In the rows, zero is written as 128.
Known rows, with every step that occurs:
tevi vagot kipidin: 128  149  128  122  106  135  119  149  152  176  140  149  136  115  107  110  122  127  176  155  132  148
natin bipa: 115  117  117  131  117  131  138  123  117  111  128  116  121  98  124  111  126  129  168  132  132  114
bipa kipidin vagot: 97  128  134  123  101  138  117  138  136  149  149  121  121  151  126  105  126  127  126  125  111  129
lamu vagot natin: 118  155  128  121  131  143  113  133  147  203  105  89  151  146  119  119  128  119  147  139  143  109
kipidin bipa lamu vagot filusu: 118  104  125  137  124  147  88  130  90  155  78  106  137  151  104  113  131  121  174  129  111  124
vagot lamu: 131  119  146  142  143  117  119  103  129  152  141  162  149  136  117  128  127  126  156  129  128  142
vagot kipidin bipa: 125  108  140  138  124  149  120  140  122  109  107  148  158  144  94  111  125  120  168  153  116  120
tevi vagot: 129  150  113  122  109  124  117  140  155  178  142  139  125  112  136  121  125  132  156  140  134  143
bipa lamu: 117  116  141  134  103  120  97  118  97  153  109  113  112  129  121  113  132  127  154  122  124  141
vagot filusu: 124  123  138  137  140  151  132  132  104  112  132  126  130  121  84  139  117  129  140  132  118  130
tevi vagot kipidin bipa filusu: 119  142  120  125  99  147  111  143  135  172  125  146  141  125  108  100  121  118  189  150  120  142
filusu bipa kipidin vagot natin: 99  140  128  147  62  124  111  131  148  128  124  114  131  138  115  91  116  123  150  153  120  93
filusu bita: 113  125  116  136  97  123  108  128  135  82  111  123  148  119  139  125  123  123  129  157  134  124
natin bipa kipidin vagot filusu bita: 81  112  120  135  86  148  122  132  114  93  140  107  126  108  106  96  117  127  174  147  116  113
kipidin vagot: 129  134  102  124  119  132  123  148  146  199  137  132  133  145  134  118  133  128  150  127  122  121
lamu vagot filusu: 128  142  121  116  152  157  127  141  114  171  110  103  130  134  97  133  125  121  137  124  125  133
bipa kipidin vagot natin topo: 93  135  138  131  83  147  120  134  150  141  144  90  131  149  115  97  127  120  151  138  114  106
filusu bipa: 134  134  115  143  92  113  128  126  132  101  109  131  122  116  126  114  121  125  139  143  127  107
kipidin vagot filusu: 124  129  111  131  128  150  127  152  127  188  140  129  133  140  100  126  124  129  159  131  114  123
natin bipa lamu: 107  107  126  136  97  125  113  114  91  130  112  104  108  98  119  98  130  128  189  127  128  124
natin bipa filusu: 101  128  112  121  106  143  138  111  96  122  128  103  107  96  123  100  122  117  170  117  124  121

Rows:
127  136  115  137  82  113  100  123  110  156  80  105  110  124  123  99  128  119  163  134  128  119 => filusu bipa lamu vagot
94  125  140  129  109  153  120  141  121  139  152  118  122  146  98  111  120  128  133  128  105  130 => bipa kipidin vagot filusu
112  102  117  141  109  145  78  129  94  132  69  104  146  146  110  113  128  119  176  145  114  122 => kipidin bipa lamu vagot filusu bita
106  125  144  147  99  144  127  126  103  65  125  121  118  117  77  118  108  125  137  143  110  117 => vagot filusu bipa kipidin
113  116  115  130  116  148  115  119  105  122  104  122  135  145  128  112  126  114  148  122  108  119 => kipidin bipa filusu
116  126  103  137  109  147  115  151  131  157  130  124  146  134  107  124  121  126  160  149  118  122 => kipidin vagot filusu bita
110  130  129  145  80  115  114  122  139  129  133  142  127  139  117  96  119  123  151  143  114  115 => filusu bipa kipidin vagot lamu
129  129  122  117  140  154  116  146  130  168  90  121  152  153  106  111  131  114  160  140  123  125 => lamu vagot kipidin bipa
113  117  137  130  115  158  120  131  104  118  107  136  147  143  93  102  122  110  168  141  110  125 => vagot kipidin bipa filusu
118  128  136  125  123  143  95  127  86  189  95  93  114  133  96  118  130  122  161  118  121  145 => bipa lamu vagot filusu
100  155  117  118  117  153  119  123  127  198  105  73  138  125  115  100  125  112  174  133  141  105 => lamu vagot natin bipa filusu
121  136  119  111  133  162  116  140  115  175  91  111  144  151  106  104  128  106  161  130  119  129 => lamu vagot kipidin bipa filusu
122  106  118  132  118  136  87  127  102  166  75  108  137  153  128  108  137  121  168  128  116  123 => kipidin bipa lamu vagot
113  135  113  115  118  159  107  139  119  151  83  110  154  148  110  102  126  104  161  146  121  126 => lamu vagot kipidin bipa filusu bita
130  145  128  110  141  148  125  145  131  181  106  116  139  141  105  114  130  115  147  134  131  135 => lamu vagot kipidin
112  147  127  137  87  135  116  139  135  129  141  132  117  104  94  112  109  130  163  152  120  135 => tevi vagot filusu bipa kipidin
128  134  102  141  106  140  127  150  130  167  128  130  130  133  97  117  120  127  167  141  114  110 => kipidin vagot filusu bipa
